Each row was made from one walk, in order. Every step used is in the known rows, and no mark comes twice. Write each row's walk.
In the rows, 128 means zero.
Known rows
r -> q -> x -> j: [ 91  81 157  90 104 112 184 113 115 155  89 112 196 137 187 108  94 186
 124 144 143 153 149 132  80 142 157 159 187 110 164 142 128 143 120  94
 135 113 104  92 115 182  98 114 153  60]
u -> f: [ 86  84 104 126  90 143 135 139 126 100  78 127 172 117 143 147 116 133
  99  99 111  91 171 136 112 107 126 139 134 106 148 160 150 150 101 154
 115 117 132  94 152 118 183 112 109 139]
l -> x -> a -> u: [ 46 100  73 107 111  84 178 149  92 113 145 101 136 157 115 125  91  90
  73 136 147 121 143 193  94 139 141 137 160 129 117 127 135 189  69 171
 139  92 112  88 119 114 187 114 119  96]
j -> x: [130 164 119 160 120 120 162 142 114 126 107 139 157 150 124 160 120 172
  94 137 160 100 144 101 145 128 130 148 133 134  94 142 145 178 102 149
 122 129 104  93 105 164 127 132  84  76]
l -> x -> a: [ 46  84  77 104 113  88 165 153 107 111 141 107 130 155 111 152  99 109
  86 154 146 105 136 195 121 138 144 135 172 140 113 116 127 183  83 175
 136 103 104  78 123 115 163 106 115  95]
p -> l -> x -> c: [ 41  78 102 171 140 124 169 121 121 125 154 103 159 118 142 201  85 155
  76 135 115  94 122 135 164 103 172 125 208 181 150 104 137 129 136 156
 120 154  77  73 144 145 106 114 125 119]
k -> p -> l -> x: [ 69  97  78 164 128 126 137 128 128  95 131 143 137  96 118 198  83 132
 111 145 118  63 141 109 141 108 153 128 184 175 161  92 147 109 113 180
 133 150  92  68 102 137  73 126 125  98]
l -> x: [ 76 128  68 136 115 104 153 138 122 125 151 111 139 138 116 162  88 121
  94 162 123 127 121 170 126 108 131 122 173 136 123 121 162 181  94 174
 122 112  88  81 129 128 146 125 114 101]
p -> l -> x -> j: [ 33  51  96 145 109 121 184 102  99 116 148  98 149 119 133 186  92 159
  79 149 126  83 130 153 159 122 171 137 202 173 146 116 124 130 140 158
 118 141  72  66 160 149  91 119 128 113]
q -> r: [ 90 114 133 128 113 133 158 159 148 158  64 113 183 146 129 126 167 193
 135 161 158 160 125  94 137 109 155 142 140  90 159 154 131 172 110 182
 105 109 126 115 126 161 118 103 110 142]
c -> h -> y: [115 111  95 133 113 122 112 188 122 155  72 194 130  70 127  72  94 118
 115 169 148 108 135 127 110 159 116 148 139 142 118 157 119 174 110 148
 132 152 109 102 110 150  82 109 139 159]
c -> x: [144 107 147 167 136 122 129 136 154 149 138 124 148 151 123 153  90 177
  92 178 155 109 149 132 130  93 141 170 151 115 149 142 122 144 123 158
 129 125 107 118  88 108 102 104 151 102]
k -> p: [109 129  83 147 126 136 121 147 143 102  96 163 133  97 120 171  98 130
 134 161 113  85 144 106 124 123 148 128 143 136 157 118 129 117  97 174
 145 135 120 101  81 128  77 125 116  91]
t -> e: [ 95  79  80 109 127  96 167 148 131 119  68 128 158 143 155 124 102 180
 132 176 112  97 120 107 143  90 164  90 137 143 152 130 103 122 106 165
 111 113 138 101 135 134 149 130 133 154]
j -> x -> t -> e: [118 118 129 139 149 113 185 164 115 116 116 132 179 154 129 163 120 181
  92 128 153 114 121  87 152 122 150 102 148 161 125 117 132 166 100 163
 120 136 132  94 117 144 161 111 107  99]
q -> x: [129 136 135 126 106 115 178 133 158 171  90 105 164 152 170 142 103 185
 124 163 121 138 138 103 117 142 155 167 163 151 156 130 143 144 116 154
 131 124  96 138 109 142 131 109 127  82]
q -> r -> g: [ 93 110 126  98 105 122 164 159 141 171  56 116 198 138 161 122 140 196
 139 168 136 202 127  69 121 103 127 119 133  59 164 155 131 169  85 190
 113  99 129 108 121 165 133 111 125 135]
e -> t: [111 131 132  96 161 120 166 149 130 138  99 133 181 117 113 154  77 120
 114 114 139 154  99  84 131 129 157  64 142 128 100 152 120 173  69 150
 154 130  97 115 107 132 145 114  88 107]
x -> c: [ 89 134 115 163 156 143 145 162 153 130 107 144 159 122 153 181 106 152
  94 164  94 133 114 139 152 129 183 121 157 139 155 134 101 133 112 140
 151 144 121 134 103 123 110 106 119 106]
k -> p -> l -> x -> c: [ 65 103  78 176 141 130 137 135 136  92 133 146 143  97 126 210  83 136
 102 149 108  66 134 115 148 110 165 125 189 181 169  87 140 103 111 174
 143 158  94  76  96 131  73 118 128  93]
c -> x -> l: [116  89 172 178 151 136 142 120 161 154 145 125 166 140  92 146  78 171
  68 151 146 112 148 138 135 114 156 164 169 136 174 125 117 139 132 160
 149 134 105 117 111  82 101  88 136  92]
a -> u -> f: [ 92 123  96 133  94 133 162 132  99 116  92 115 176 123 152  93  94  98
  79  79 114 130 171 129  61 113 127 145 107  92 152 176 161 162  78 148
 125  99 143 119 136 125 207 131 118 133]
j -> x -> q: [113 151 125 156 125 103 159 149 113 114 104 141 165 151 132 163 119 154
 119 125 174  94 145 119 139 153 163 144 171 136 115 124 142 162 110 139
 151 113 115  83  72 150 126 111 111  57]
x -> a -> u -> f: [ 54  60 114  86  98 111 173 155  87 101  81 113 152 147 136  91 114  93
  84  90 151  97 184 164  75 162 150 157 118 105 131 162  99 160  74 151
 141  94 156 111 122 110 203 103 115 117]
c -> h: [116 115 127 133 113 121 112 163 155 162  78 149 129 103 130  72  96 139
 117 168 174 103 132 139 116 134 122 148 148 132 118 129 112 144 105 150
 140 146 129 108 127 148  56 134 133 141]
h -> y: [ 99 112  63 129 116 138 144 176  86 131  90 194 144  70 128 144 106 114
 119 155  90 129 139 104 120 159 138 130 128 133 134 186 132 188 123 152
 114 127  82 102  98 142 146  88 117 141]
k -> p -> l -> x -> q: [ 61  90  80 164 132 115 135 131 127  90 129 144 142  96 123 200  84 125
 121 141 125  59 144 118 136 120 169 126 202 174 170  85 146 102 117 174
 148 141  96  64  87 130  73 114 139  87]
a -> x: [106 126 111 123 107  85 179 151 126 149 104 117 160 113 109 119 104 144
  92 149 135 135 131 123  88 123 126 132 136 135 114 161 165 165  65 116
 139 119 114 107  92 151 130 111  73  43]
h -> c -> x -> t: [120 103 153 195 157 167 155 179 133 185 159 119 150 134  87 161 126 150
 120 139 127 129 118 140 118 137 136 164 125 130 133 123 121 166 133 153
  95 138 120  87  92  76 136  83 162 121]
y -> h -> c -> x -> t: [105  82 149 181 156 129 181 137 145 148 133 160 160 101  91 145 114 107
  92 167 121 146 132 156 143 180 139 144 147 149 103 121 160 164 117 168
  79  99 130  57 123 121 125  85 146 124]
f -> u: [123 177 113 158  77 133 112 114 119 149 118 142 160 140 132 136 117 130
  89 143 126 133 168 155 119 115 120 168 125 163 147 171 119 163  87 157
 152 104 126  81 134 140 140 136  81 129]
r -> q -> x -> m -> b: [ 81  84 160 103 112 106 165 129 135 160  91 127 196 145 165 115  70 169
 130 121 173 149 164 116  76 119 151 158 199 114 164 136 149 150  99 102
 135 100 113  86 103 171 132 109 152  62]
p -> l -> x: [ 48  68 100 153 121 123 168 110 112 130 149  97 151 117 130 182  85 150
  87 130 130  88 132 126 152 103 154 130 200 171 138 111 147 136 138 163
 107 143  74  59 155 153 106 122 120 124]
j -> x -> a: [ 99 121 126 128 118 105 175 155 100 109  96 133 147 169 118 149 132 159
  90 130 183  79 159 125 143 160 142 157 136 138  84 138 110 179  92 151
 133 121 118  88  99 150 143 113  85  69]
b -> m: [ 95 103  85 141 156 137 136 134 157 144 116 106 165  95 121 131  96 156
 111 129 142  97 155  99 138  97 137 141 120 116 168 199 113 141 109 183
 108 127 137 117  89 126 151 172 147  82]
m -> x -> t -> e: [ 86  76 108  87 174  96 167 181 126 151 117  98 168 146  91 159  93 127
  90 156 112 146 103 108 100 107 157 109 169 173 161  72 133 144  78 126
 133 140 121 129 125 121 172 107 116  55]
m -> b: [106 153 114 120 101 143 106 137 120 149 110 162 135 120 106 162  84 148
 128 145 125 133 180 127 114 121 123 145 130 134 116 166 136 165  83 164
 135 116 107 132 132 100 140 129 122 100]
m -> x: [ 98 123  97 107 146 102 146 158 125 161 109 107 148 143  84 156  94 115
  90 163 116 131 127 120  91 114 137 155 155 146 129  95 147 155  82 114
 136 132  92 125 114 141 137 127  93  31]
x -> m -> b: [ 52  88 113 137 111 125 139 156 148 119 100 156 139 142  86 163  72 128
 115 142 177 100 160 146 134 121 170 148 169 133 154 146 117 150  74 163
 147  91 125 110 106 107 145 107 129  92]
l -> p -> k: [106 129  45 183 144 135 151 178 151  95 165 139 164 165 138 172  72 115
  65 188 106 103  57 126 140 110 151 120 122 131 101 114 142 117 110 165
 102 137 160 106 129 127 102 168  94 103]
l -> p: [120 139  48 165 138 144 162 175 146 116 151 138 145 143 128 148 102 129
  96 156 118 106  83 142 122 125 136 116 114 111 104 143 143 111 110 143
 130 145 148  91 115 142 114 154  96 112]

Write each row's walk
[ 99 131 104 167 153 132 126 196 144 141  89 186 150  87 149 128  97 134
  88 174 110 125 115 143 141 151 160 132 156 156 143 139  99 150 108 134
 155 165 117 131  94 130  90  97 139 136]
x -> c -> h -> y
[119  91 163 150 134  97 137 152 156 152 113 118 183 159 145 146 105 189
 127 174 175 141 148 124 120 105 165 161 185  88 182 128 125 139 116 162
 152  96 124 111  54 108 115  74 187  91]
c -> x -> q -> r -> g
[ 51  78  77 169 131 119 145 133 135  86 129 144 138 103 110 200  77 126
 106 144 135  52 139 117 146 108 166 130 195 174 172  88 144 105 106 181
 139 141  98  61  95 136  78 118 129  92]
k -> p -> l -> x -> m
[ 46  77 109 172 138 120 159 129 128 133 146 110 154 114 140 175  81 152
  71 140 132  86 123 141 160 107 162 131 209 187 143  97 134 128 133 154
 125 164  83  73 147 148  87 117 133 130]
p -> l -> x -> c -> h
[ 74 107 102 170 152 161 173 145 154 133 144 135 171 121  88 136  87 121
  68 117 107 115  98 145 128 157 158 110 145 142 149 120 130 116 124 150
 158 151 135  91 148 105 108 125  79  99]
x -> l -> p
[ 79  97  80 124 178 101 137 152 149 151 120  89 172 112  94 142  86 125
 106 128 147  99 152 110 108 108 154 155 156 138 180 151 130 136  93 146
 138 122 127 126  59 116 169 158 156  10]
b -> m -> x -> q
[103 151 110 196 147 134 180 146 131 111 146 144 186 165  98 166  92 149
  42 128 141  93 105 109 155 143 146 134 142 161 105 107 150 157 107 158
 132 147 123  87 130 132 120 139  64  59]
j -> x -> l -> p -> k
[ 91 105  77 126 175 114 139 147 149 160 125  86 166 111  88 140  89 133
  89 136 138 103 149  98 113  90 130 157 130 136 166 164 131 145  85 153
 116 136 121 131  82 126 170 174 138  22]
b -> m -> x
[ 26  41 107 132 119 112 175 120 101 118 141  95 144 128 126 176  92 140
  84 124 147  74 143 144 150 124 163 138 202 173 132 108 123 138 130 163
 113 137  84  55 149 144 117 109 120 119]
p -> l -> x -> a
[106  98 160  98 115 112 167 123 129 168  91 113 198 135 187 106  86 179
 133 126 146 158 150 105  72 121 141 151 183 108 156 136 151 149 118  98
 124 114 107  85 111 186 115 117 143  74]
r -> q -> x
[ 57 115  75 135 121  86 151 144 121 115 146 114 149 138 124 166  87 106
 117 150 138 121 126 188 118 131 163 119 210 137 143 103 158 167 102 162
 153  94 100  72  96 115 148 102 140  83]
l -> x -> q
[ 86 101 105 111  91  87 202 140 109 131 103 117 161 117 110 123 115 155
  81 176 130 129 129 162  99 153 149 142 140 139 124 168 131 155  67 111
 155 117 112 115 101 146 107 105  86  25]
a -> x -> j
[127 146 130 154 129 113 167 173 165 173  85 144 168 129 183 132  98 178
 102 176 112 141 126 117 126 164 163 167 174 178 162 122 128 147 111 139
 153 154  97 155  88 135 116  92 148  97]
q -> x -> c -> h -> y
[ 70 103  86 176 140 122 129 142 143 101 128 151 138  91 125 186  80 135
 100 154 124  61 135 121 145 113 155 130 191 185 163  82 138 103 107 173
 147 168 101  76  98 135  55 122 139 102]
k -> p -> l -> x -> c -> h
[ 95 144 119 165 116 112 161 152 124 112 109 156 153 166  92 172  95 159
  90 129 195  85 163 118 150 126 146 159 153 145 109 142 142 178  75 157
 137 111 111  93  93 141 152 123  99  58]
j -> x -> m -> b
[106 148 133 142 117  94 171 158 117 132  83 134 191 161 148 154 135 181
 129 133 178 132 142  93 136 142 152 137 167 107 129 128 147 174  94 157
 146 103 121  83  70 164 138 104 120  65]
j -> x -> q -> r -> g
[ 72 111  89 144 173 113 161 165 143 146 148 111 176 155  57 163  66  94
  38 155 100 126  88 129 100 129 155 142 162 172 140  61 152 134  88 122
 145 150 111 122 137 110 130 136  73  15]
m -> x -> l -> p -> k
[ 78  97  91  97 129 104 170 145 107 141 107 104 145 147  87 160 106 127
  79 190 111 125 123 157 102 145 162 166 157 150 141 105 113 145  86 108
 150 130  87 134 121 135 113 123 106  11]
m -> x -> j
[113 112 140 202 143 145 145 172 130 177 140 127 145 140  99 153 123 144
 140 144 139 105 132 156 113 146 152 180 142 121 132 123 124 155 139 140
 112 119 114  77  64  77 125  86 173 106]
h -> c -> x -> q
[100  79 177  92 131 121 174 135 129 170 107 108 208 128 183 114  86 173
 128 112 146 177 140 101  72 129 149 134 193 120 171 125 148 149 120 104
 127 122 119  88 114 175 127  99 149  76]
r -> q -> x -> t
[ 90 115  85 144 192 111 130 165 168 164 121 100 169 108  98 130  85 139
  75 146 139 105 139 114 122  97 139 157 141 151 170 151 119 137  81 144
 134 155 130 144  75 121 149 170 151  26]
b -> m -> x -> c -> h
[110 129 129 158 130 132 201 137 173 167 124 108 184 153 140 137  91 170
  87 138 108 134 112 118 119 167 163 152 166 169 167 109 148 124 123 150
 154 147 109 128 127 120 130 111 106  71]
q -> x -> l -> p
[ 92  93 156 120 133 122 182 124 139 165 112 113 212 135 165 102  77 167
 107 108 138 155 133 116  74 138 146 140 186 121 165 123 155 133 120  96
 140 130 118  77 124 170 114 118 128  64]
r -> q -> x -> l -> p
[111 103 132 196 129 158 165 157 118 171 142 124 138 142  93 154 131 162
 115 169 125 104 126 170 126 152 146 188 119 122 126 140 102 159 135 143
 102 128 104  89  93  83 109  98 163 105]
h -> c -> x -> j
[ 72 138  63 162 140 101 142 175 130 129 146 150 144 116 128 151  82 115
  71 175 113 130 108 184 135 128 140 122 183 162 131 115 146 182  89 160
 145 142  90  98 108 120 131 106 136 116]
l -> x -> c -> h -> y
[ 73  76  84 102 173 102 148 157 140 148 117  83 159 125  83 131  96 126
  86 131 154  91 161 116 111 113 139 164 131 139 158 160 105 149  80 154
 126 129 132 129  78 118 180 160 138  17]
b -> m -> x -> a
[ 57  88  85 148 125 111 145 137 128 103 114 138 164 102 138 191  91 143
 129 146 125  93 141  96 132 111 157 118 198 149 181  87 150 108 101 186
 146 134 103  63  86 140  83 111 146  94]
k -> p -> l -> x -> q -> r -> g
[101  93 128 205 157 133 190 133 153 144 145 166 162 106  79 135 106 102
  74 164 114 130 121 170 144 187 135 148 140 148  95 119 167 148 118 162
  89 106 131  48 128 120 116 100 130 114]
y -> h -> c -> x -> l -> p
[125  95 155 165 142 103 127 142 152 135 134 125 156 151 130 158  88 162
 119 165 170 103 153 151 123 116 176 167 190 117 167 125 119 129 132 145
 158 108 118 111  55  95 103  80 177  82]
c -> x -> q
[ 61  72  80 152 143 119 151 139 129  90 131 138 150 101 124 196  82 142
 110 144 113  67 129 103 145 102 164  99 189 189 178  78 139 100 110 187
 131 151 108  67 110 127  93 115 138 112]
k -> p -> l -> x -> t -> e
[ 65  84  90 159 142 132 143 135 129  95 142 138 145  93 115 204  84 129
 108 136 117  75 134 106 140 113 158 115 191 180 171  85 145 109 113 184
 136 155 100  69 107 128  81 112 130 100]
k -> p -> l -> x -> t
[ 75  97  89 124 177  98 141 158 154 157 108  83 186 122  93 136 108 140
 112 132 158 112 150 101 112 101 156 158 156 127 187 153 133 144  90 155
 130 119 132 129  61 126 172 152 157  16]
b -> m -> x -> q -> r
[101 134 127 168 154 132 123 178 167 144  93 155 151 111 152 129  98 149
  90 172 127 122 113 150 146 136 165 134 162 148 145 121  94 131 105 136
 160 162 132 134 106 128  73 114 136 124]
x -> c -> h
[ 56  89  88 162 129 115 141 136 133  97 118 137 157 106 122 194 104 142
 127 143 136  72 141 109 140 113 172 130 202 165 180  86 151 109 114 184
 141 137 101  66  87 138  76 106 139  95]
k -> p -> l -> x -> q -> r
[ 52  91  79 165 124 123 134 132 132  89 132 155 135 105 101 206  69 128
 109 140 136  58 156 119 141 108 157 135 191 179 166  95 148 113  96 183
 142 141  96  70  98 122  89 120 134  88]
k -> p -> l -> x -> m -> b
[ 88 100 119 169 136 129 182 129 135 143 104 167 150  88  99 132 121  94
 109 164 106 140 131 155 142 193 135 139 135 140  85 131 161 164 113 163
  75  92 123  49 136 146 121 108 120 128]
y -> h -> c
[ 82 113 128 119 110  64 182 168 131 146  85 111 188 128 114 114 133 150
 124 142 165 147 130 127  86 138 161 133 172 123 145 144 169 161  70 117
 161  96 133 102  61 148 132  78 101  37]
a -> x -> q -> r
[ 55  86  80 150 126 116 151 130 111  88 130 135 137 107 120 175  83 113
  99 129 129  62 154 121 119 123 157 136 175 169 159  98 137 115  97 177
 142 139 106  73  96 131  97 120 128  95]
k -> p -> l -> x -> a -> u
[109 113 148 200 141 142 150 178 134 182 130 120 159 149  97 148 144 160
 146 147 149 118 128 147 117 141 154 183 141 110 140 123 128 164 137 149
 104 113 119  80  67  85 127  78 174 114]
h -> c -> x -> q -> r
